Each row comes from the steps of one path. Every step used is in the known rows, and no mark comes twice. Write the path behind each row, first mark first.
Known rows:
makor > difuz > mosev: [ 1.68  1.51  2.26  0.03 -1.36 -1.14 -3.60  2.71  0.90  0.74 -0.96  1.12
 -2.24 -0.65  0.90 -3.55  2.63  1.96 -0.66 -0.75  0.82 -2.84]
fibo > kepa > mosev > binoz > fige: [ 4.67 -1.85 -2.14  0.08  1.19 -1.37  2.92  3.65  0.03 -0.76 -6.12 -2.50
  1.42 -0.48  2.01 -2.63  1.78 -0.51 -2.15  0.54  4.07 -0.79]
mosev > fafi > makor: [-0.87  1.83 -2.13  1.00  0.20 -0.51 -0.56 -2.86  0.33 -1.50 -1.75  0.66
  3.03 -0.68 -0.41 -0.02 -1.89 -0.86  0.72 -1.55 -3.39 -6.02]
fibo > kepa > mosev > binoz > fige > disop: [ 5.12 -1.81 -2.22  1.09  2.43 -2.13  4.56  4.66 -0.35 -0.80 -7.34 -4.22
  1.69 -1.57  1.33 -2.18  2.86  0.53 -2.71  0.92  4.31 -0.08]
fafi > makor > difuz > mosev > binoz > fige: [ 3.06 -0.66 -2.91  0.83 -0.64 -2.50 -2.36 -1.29  2.66  0.17 -1.19  0.45
 -1.79  0.21  1.81 -3.60  3.54 -0.19 -0.66  0.52  2.70 -8.30]
fibo > kepa > mosev > binoz: [ 4.40  0.15 -1.86  0.80  0.52 -0.23  2.88  2.65 -0.68 -0.64 -5.94 -2.24
  1.91 -1.28  1.84 -2.86  1.28  0.31 -2.01 -0.21  4.63  0.68]
difuz > mosev > binoz > fige: [ 3.95 -0.46 -2.88 -0.71  0.53 -1.18  0.31  1.89  3.87 -1.74 -0.29 -1.74
 -2.67  1.51  1.54 -3.51  1.34 -1.37 -0.63  1.98  4.09 -1.73]
fige > binoz > mosev > fafi: [ 3.20  0.37 -1.67 -1.16  0.15  3.62  0.64  1.50 -1.16 -2.79  0.44  0.24
  1.65  1.92  2.83 -3.21  1.51  0.85 -2.41 -1.51 -3.45 -0.14]
makor > difuz > mosev > binoz > fige > disop: [ 4.40 -0.29 -1.01  1.09 -0.08 -2.05 -0.55  4.36  2.06 -0.02 -2.03 -1.87
 -2.06 -0.85  1.37 -3.15  5.10  1.61 -1.57  1.11  3.84 -3.32]
disop > fige > binoz: [ 1.25 -0.28 -1.48  1.46 -2.47  0.90  2.12 -1.35 -2.99  0.16  4.90 -2.48
 -4.50  1.09  1.47 -0.85  3.80 -1.77 -2.45 -3.53 -0.01 -1.07]
makor > fafi > mosev: [ 0.10  3.34 -1.05 -0.42 -1.22  2.00 -2.02  0.62  1.08  3.34 -0.93 -1.45
  4.52 -0.82  0.46  1.50  0.40  0.14 -1.33 -2.45  0.95 -3.47]
difuz > mosev > fafi: [ 0.96  3.30  0.45 -0.84  0.10 -0.48 -1.46  2.30  2.18 -2.35 -1.47 -0.23
 -0.26 -0.16  0.03 -3.17 -1.79  0.19  0.28 -0.87 -1.87 -1.99]
fafi > mosev: [ 1.39  1.18 -2.18  0.03 -0.07  1.09 -2.11 -0.67  1.92  0.55 -1.54 -1.72
  1.95 -0.48  0.23 -0.68  1.60 -0.17  0.57  0.23 -0.47 -2.28]
fige > binoz > mosev > fafi > makor > difuz: [ 3.31  0.31 -1.90 -0.02 -0.54  2.42 -1.33 -0.84 -1.62 -1.50 -0.37  1.55
  1.67  1.14  3.36 -3.66  3.58  1.79 -2.46 -2.44 -3.89 -5.35]
fibo > kepa > mosev > fafi: [ 2.02  1.69  0.87  0.22  0.87 -0.68  1.23  3.88 -1.75 -1.33 -7.09 -0.89
  3.75 -1.79  0.51 -2.51 -1.02  0.76 -1.48 -1.96 -1.39 -0.93]
fibo > kepa > mosev: [ 2.35  0.15  1.10 -0.01  1.04 -1.27  1.71  3.08 -1.25  0.11 -5.97 -1.30
  1.26 -1.27  0.76 -2.46  0.68  0.85 -1.70 -0.95  0.91  0.65]
binoz > fige > disop > mosev > kepa: [ 2.00 -1.47 -1.39  1.61  2.60 -3.10  3.34  5.86  2.91 -0.23 -2.31 -4.36
  2.44  0.17 -1.29  0.22  3.40  1.92 -3.36 -0.33  0.24 -0.70]
disop > fige > binoz > mosev > fafi > makor: [ 1.63  1.15 -3.67  1.05 -0.47  1.87  2.15 -3.55 -1.25 -1.88  4.41 -1.34
 -1.52  2.19  2.06 -3.39  2.81 -1.26 -4.14 -4.58 -3.49 -5.09]
difuz > mosev > binoz: [ 3.66  1.70 -2.51 -0.06 -0.46  0.32  0.19  0.97  3.58 -1.66 -0.41 -1.33
 -2.18  0.67  1.35 -3.91  0.79 -0.55 -0.46  1.01  4.85 -0.33]
mosev > kepa: [ 2.00  0.51  0.20  0.59  0.50  0.91  1.70  3.98  1.88  0.78  0.32 -1.67
  1.66 -0.76 -1.09 -0.76  0.72 -0.04 -1.84 -1.20  1.20 -0.47]
kepa > mosev: [ 1.45 -0.03 -1.44  0.06  0.33 -0.02 -0.26  1.89  0.69 -1.08 -2.87  0.28
  1.00 -1.77  0.89  0.46  0.98  2.14 -1.70 -0.16 -1.15 -0.18]
fige > disop > mosev > fafi > makor: [-0.42  2.64 -3.42  3.06  1.53 -2.65  1.73 -0.23  1.20 -1.79 -4.05 -2.52
  4.70 -1.01 -1.27  0.44  0.87  2.81 -1.35 -1.72 -2.77 -3.23]

Write each row's path:
[ 0.25 -0.27 -2.46  2.51  1.22 -4.25 -0.22  1.92  0.78 -0.79 -4.26 -1.65
  3.57 -0.66 -0.33  0.46  3.37  2.91 -1.82 -1.26 -3.21 -7.01]
binoz > fige > disop > mosev > fafi > makor > difuz
[ 1.17  1.71 -2.07  1.42 -0.75 -0.62 -2.60  0.41  0.03 -1.07 -4.97  2.15
  3.84 -3.46  0.93 -0.03  1.11  2.83 -1.34 -2.45 -4.10 -7.51]
kepa > mosev > fafi > makor > difuz
[ 5.10 -1.05 -1.09 -0.96  0.93  3.74  2.26  3.56  0.86 -0.76  1.76 -1.47
  0.43  1.93  2.36 -3.83  3.84  0.92 -4.33 -1.45 -0.16  1.04]
fige > binoz > mosev > kepa
[ 0.55  3.33 -1.31 -0.05  0.41 -1.48 -1.73 -1.28  2.85 -1.94 -1.61  0.15
 -0.24 -0.15 -0.09 -3.22 -1.73 -0.50  0.63 -1.09 -2.51 -5.77]
difuz > mosev > fafi > makor
[ 2.50  1.34 -4.25 -0.40 -1.12  1.96 -0.53  1.21  2.29  2.23 -0.92 -2.53
  4.82 -0.17  1.71  1.54  1.66 -1.20 -1.94 -0.91  4.08 -4.59]
makor > fafi > mosev > binoz > fige
[ 1.19  1.92 -1.39  0.36  0.14  0.40 -0.56  2.76  0.24 -2.65 -4.25  0.74
  3.57 -2.50  0.75  0.61 -0.91  1.88 -1.20 -1.34 -3.63 -2.02]
kepa > mosev > fafi
[ 3.64 -0.08 -4.22  0.84 -0.32  1.09  0.98  1.38  1.74 -1.82 -3.12 -0.44
  1.69 -2.02  1.96 -0.08  1.81  1.30 -2.27  0.76  3.06  0.00]
kepa > mosev > binoz
[ 2.87 -2.54 -4.17  0.10  0.17 -0.20  1.71  0.79  1.44 -1.27  0.01 -1.25
  0.15  1.11  1.53 -0.19  1.35 -1.86 -0.75  2.11  3.78 -1.53]
mosev > binoz > fige
[ 0.38 -1.70 -1.76  1.23  2.10 -3.78  2.01  3.10  1.32 -0.83 -2.58 -3.19
  1.14  0.58 -0.57  0.95  2.82  2.01 -2.11  0.73 -0.70 -0.16]
binoz > fige > disop > mosev
[ 3.54 -0.68 -2.95  1.93  0.61 -3.37 -0.62 -0.46  2.72  0.34 -2.30 -1.47
 -1.65 -0.80  1.06 -2.88  4.65  0.84 -1.18  0.82  2.68 -7.71]
fafi > makor > difuz > mosev > binoz > fige > disop
[ 0.63  1.70 -3.22  0.86  0.60 -0.59 -0.79 -0.69  1.02 -2.30 -4.40  1.01
  3.61 -2.56  0.59  0.30 -0.74  1.43 -1.12 -1.54 -4.30 -5.76]
kepa > mosev > fafi > makor
[ 2.91  1.57 -4.38  0.57 -0.01  1.20  1.16  2.12  2.06  2.24 -1.92 -4.23
  4.61 -1.02  1.03  1.82  2.49 -0.18 -2.38 -0.63  4.21 -3.97]
makor > fafi > mosev > binoz > fige > disop
[ 1.02  1.12  0.04  0.65 -0.83 -2.25 -3.56 -2.06  1.69  1.15 -1.06  1.30
 -1.80 -0.63  0.52 -3.46  2.37  1.28 -0.26 -1.01 -0.17 -7.14]
fafi > makor > difuz > mosev
[ 4.34 -2.06 -5.19  1.14  1.70 -0.89  2.92  3.29  1.73 -2.03 -4.24 -2.58
  1.21 -1.88  1.35  0.59  3.28  1.46 -2.64  1.92  2.48 -1.01]
kepa > mosev > binoz > fige > disop
[ 4.46 -0.81 -6.27  1.03  1.27  0.23  1.09  0.95  2.99 -0.52 -2.85 -4.53
  2.20 -0.63  0.76 -0.44  3.93 -0.74 -0.41  2.22  3.11 -2.96]
fafi > mosev > binoz > fige > disop
[ 1.00  2.00 -0.63 -1.17  1.87  2.46  0.32  1.26  1.69 -2.89 -0.49  1.30
  3.37  1.35  0.81 -2.87 -1.11  1.34 -2.49 -0.97 -3.51 -0.86]
binoz > mosev > fafi
[ 1.38  3.20  1.98  0.04 -1.54 -0.57 -3.71  3.53  0.64 -0.74 -1.95  1.37
  0.15 -1.21  0.69 -3.40  1.20  1.92 -0.19 -1.79 -1.62 -4.65]
makor > difuz > mosev > fafi
[ 0.58  2.03 -2.55 -0.46  2.32  1.30 -0.06 -2.28  2.45 -2.64 -0.70  1.60
  3.55  1.25  0.84 -3.05 -0.93  0.73 -2.13 -1.37 -4.33 -4.57]
binoz > mosev > fafi > makor
[-0.13  2.86 -2.06  3.58  0.18 -2.90 -0.19  0.80  0.10 -0.76 -4.39 -1.40
  4.79 -1.83 -0.87  0.09  2.69  4.12 -1.92 -2.39 -2.85 -5.09]
fige > disop > mosev > fafi > makor > difuz
